Each row was made from one small tree. Brackets hold a mark, then the marks that hang from it, in the order of their numbers. Every link used is in the known rows. Write each row's tree.
Known rows:
{K982 {K385 K757}}: [ -3  11  -1   8 -11  12   5   6   3   5 -18  -6 -10 -14  -8   5  10   4
  -9   4   5 -12   8  11   0]
{K470 {K385 K723}}: [ -8  14   3   7  -5   7   5  12   3   4 -14   0   1  -8  13  10  -8  -6
  16   7  10 -11  11  21 -13]
{K320 {K385 K70 K470 K723 K757 K982} K577}: [ -6  13  27   6   2   2   6   2   8  -4   5   5  12 -28  -4   9  23  -5
  15   5   8  -9  32   3 -36]
{K70 {K320 K288 {K385 K723 K982} K577}}: [ -9  31  11  10  23  -3   6 -14  12   0  -7  15  20 -21  12   6   2  -4
 -21   9   9 -14   9 -10 -41]
{K70 {K320 K288 {K385 K723} K577}}: [ -9  37   5  14  25   0  13  -5  12   2  -7   7  32 -18  16   6  -3  -4
 -16   4  10 -12  -1 -10 -29]
{K320 K288 {K385 K70 K470 K757 K982}}: [-12   4  27  14  -1   3  11   3  13   6  -4  11   2 -26  -5   1  34   4
  10   7   7  -6  33  -6  -4]
{K288 {K320 K385 K577}}: [ -7  15   6  14  17  -5  16 -14  -1   0   1   7   5  -5   8   0  10  -6
 -10   0   9  -9 -12   0 -35]
{K723 {K385 K757}}: [ -6   9  -2  15   0   8   7  -1  15   5 -13   2 -13 -10  -4   5  12   9
  15   0  10  -9  -1  11 -10]
{K385 {K320 K288 K577} K470 K757 K982}: [ -9   9  20  10  18   0   1 -16  12  -5  -2   5   7 -26  13   5  24   7
 -28   6  -1 -13  28 -11  -3]
{K320 K288 K385 K577}: [-10  21  11  16  20   2  12  -6  16   2  -5   6  11 -14  10   0  10   6
 -13   3   6  -9  -5   3 -16]
{K986 {K385 {K320 K288 K577} K470 K723}}: [-12  12  16  11  20  -2  12   6   6  -5  -1  -7  45 -22  32   6  -5   0
  -5  -7   0 -15  14   2 -11]
{K288 {K320 {K385 K70 K723 K982} K577}}: [ -6  20  22  13   9  -6  20 -14   0  -5   7  13  16 -14   5   5   7 -12
   1   4  12 -11  17   4 -45]
{K577 {K320 {K385 K70 K723 K757 K982}}}: [ -4  19  33  10 -17   8  11  -4   2   3  -7  19   9 -16  -8  11  15  -4
  29   8  19  -9  17   1 -19]
{K288 K320}: [ -7   1   0  11   6  -1  13 -10 -10   4  -5   2  -3  -2   6   2   7  -5
  -7   1   7  -9  -1  -2 -10]
{K986 {K385 K70 {K320 K288} K757 K982}}: [ -6   4  28  20  -6   3  22  -6  12   7  -8   8  13 -18  12   2   4   5
  -1  -1   0 -14  23  -8  18]
{K982 K385}: [ -7   7  -3   6  -2   7   6   9  -3   2 -16  -3  -6  -9  -4   4   3   6
  -7   1   3 -11   5  14  -4]
{K70 K320}: [ -6   6  -5   7  14   0   6  -4  -9   8  -9   4  -2  -4   4   6  -1  -1
 -12   1   1 -10  -4 -14  -5]
{K470 {K385 {K70 K320} K723}}: [ -7  23   6  11   3   3  18  17  -3   6 -10   3  18  -6  15  13 -15 -14
   6   3   8 -12  19  -1  -5]
{K70 {K320 K577}}: [ -4  15  -1   7  25  -2   5  -9  -7   2  -2   2   6  -6  10   8  -2  -4
 -30   0  -3 -12  -8 -14 -18]
{K385 K70 {K320 K288 K577} K470 K757 K982}: [ -8  11  28  14  15  -1  13  -9  12  -5   5   7  17 -25  12   6  23   5
 -24   3  -1 -12  40 -14   8]
{K385 K320}: [ -6   1   1  11   7   0  12  -6   1   3  -8   5   2  -5   7   3  -2  11
   3  -2   2 -11   3   1  10]
{K288 {K320 K577} {K385 K470 K723 K757 K982}}: [ -9  12   9   5  16   1   8 -14   8  -8   5   0   6 -24   0  11  24 -15
  -7  10   7 -10  27   3 -50]
{K288 {K320 {K385 K70 K470 K757 K982} K577}}: [ -7   7  26  12   9  -6  13  -9  -2  -3  10   8   2 -19  -2   3  34 -11
  -5   3   7  -8  24 -10 -35]

Which tree is each row?
[-12  22   1  12  33   5  12  -3  16   1  -2  -3  17 -22   7   8  20  -5
 -31   4  -2  -9  12 -20 -15]	{K70 {K320 {K288 {K385 K470 K757}} K577}}
[ -3  29   9  20  10   7  33  -8  13  -4   6  -2  23 -15   3  11   4 -15
  -2   3  10  -9  18   3 -22]	{K288 {K320 K577} {K385 K70 K723 K757}}
[-11  -1  16  14   5  -2  13   1  13  -3  -2  11  -2 -17  -3   6  22  11
  18  -4   6 -10  35   0  -2]	{K723 {K385 K70 K320 K470 K757 K982}}
[-10  14  19   5  -9   8   0   8  -3   4  -8   6  17 -17  -1  10  22  -4
  33   3  20  -7   8   1 -24]	{K577 {K320 {K385 K470 K723 K757}}}
[ -8  14  -1  13  27   1  21 -12  17  -5  -1   4   8  -7   5   6  -1  10
  -7  -1  -3 -10  -2   6 -11]	{K288 {K385 {K320 K577}}}
[ -8  23   1  13  30  -1  10 -11   4   3  -5   2  17 -11  18   6   0  -3
 -42   3  -1 -12  -2 -19  -8]	{K70 {K320 K288 K577}}
[ -4  24  14  10   3   4  17  15   4  -9  -1  -9  36 -25   8  12   5   0
  -9  -4   7 -14  36   5  -1]	{K982 {K385 K70 {K320 K577} K470 K723 K757}}
[ -6  10  17  11  -9   7  15  16   5   4  -1   0  17 -23  -5   7  18  -2
  37   0  13  -6  26   3  -9]	{K320 {K385 K70 K470 K723 K757}}
[-14  20  19  19  12   9  29   2  11   4  -6  13  19  -7   3   9   9   1
   4   2   8  -5  11  -3  11]	{K577 {K320 {K288 {K385 K70}}}}
[ -8   8  12   3  18  -4  -6  -9   0   1  -1   8  -4 -21  -3   5  27  -4
 -15   6   1 -11  10 -19 -41]	{K70 {K320 {K385 K470 K757 K982} K577}}
[ -8   5  20  11  19   0  18  -8  17  -7   7   6   6 -21  -3   9  21   5
  -4   2  -4  -9  33  -4  -9]	{K288 {K385 K70 {K320 K577} K470 K757 K982}}
[ -8  18  15   8  -4   5   7   1  -3   4 -11  12  17  -7   2   9   3  -1
  29   3  19  -8  -6   7 -24]	{K577 {K320 {K385 K723}}}
[-15  22   8  18  39  -6  18   9   9  -2   3   3  29 -16  17   7  11  -2
 -22  -7   3  -9  16 -17 -13]	{K723 {K385 {K70 {K320 K288 K577}} K470}}
[-13  19  18  15   5   4  11  -3   5   7 -13  17  12  -7   7   3  13   4
   7   4  15  -7  -8  -3  -5]	{K577 {K320 K288 K385}}
[-11   9  14  12   3  -4  23  10  -7   1   5   5  26 -14   5   4  13 -12
  28  -3  17  -6  22   0 -23]	{K288 {K320 {K385 K70 K470 K723}}}
[ -3  20  14  13 -16  13  17  16   8   6 -11  -3   8 -13   7  12  -3  -9
  20   7  12 -10  26  14   4]	{K470 {K385 K70 K723 K757}}
[-11  25  12  19  33  -5  17 -10  15  -2  -1  15  12 -14  11   7   5   0
 -31   1   3 -12  14 -14 -22]	{K723 {K385 {K70 {K320 K288 K577}} K982}}
[ -8  31  18  14  -3   7  14   4  11   8 -14  10  13 -20  14  12  -1 -14
 -12  14  10 -15  40  -9  -2]	{K470 {K385 {K70 {K320 K288}} K723 K757 K982}}
[-13  19  13   7  18   9   5  -8  25  -5  -2   0  12 -33   3  11  24  -3
  -9  12   3 -10  32   6 -31]	{K320 {K288 {K385 K470 K723 K757 K982}} K577}
[-14  -3   6  -1  10   3   2   2   7  -3  -3   4  -2 -21  -6  10  16  -1
  22   7   2  -7  27  14 -34]	{K288 {K385 K470 K723 K982}}
[ -6  -1  15   4  13  -2  -3 -15   3  -6   1   3  -4 -20   4   7  23   5
 -16   4  -3 -13  21  -6 -14]	{K385 {K320 K577} K470 K757 K982}
[ -8  13  17   5   7  -3   2 -13   0  -5   4   5   8 -24   3   5  27 -13
  -1   8  13 -12  20   0 -56]	{K288 {K320 {K385 K470 K723 K757 K982} K577}}
[ -9  -1   8   8  -2   5   3   6   5   7  -6   1  -7 -17  -7   2  28   4
  23   2   8  -6   6   1 -13]	{K320 {K385 K470 K757}}
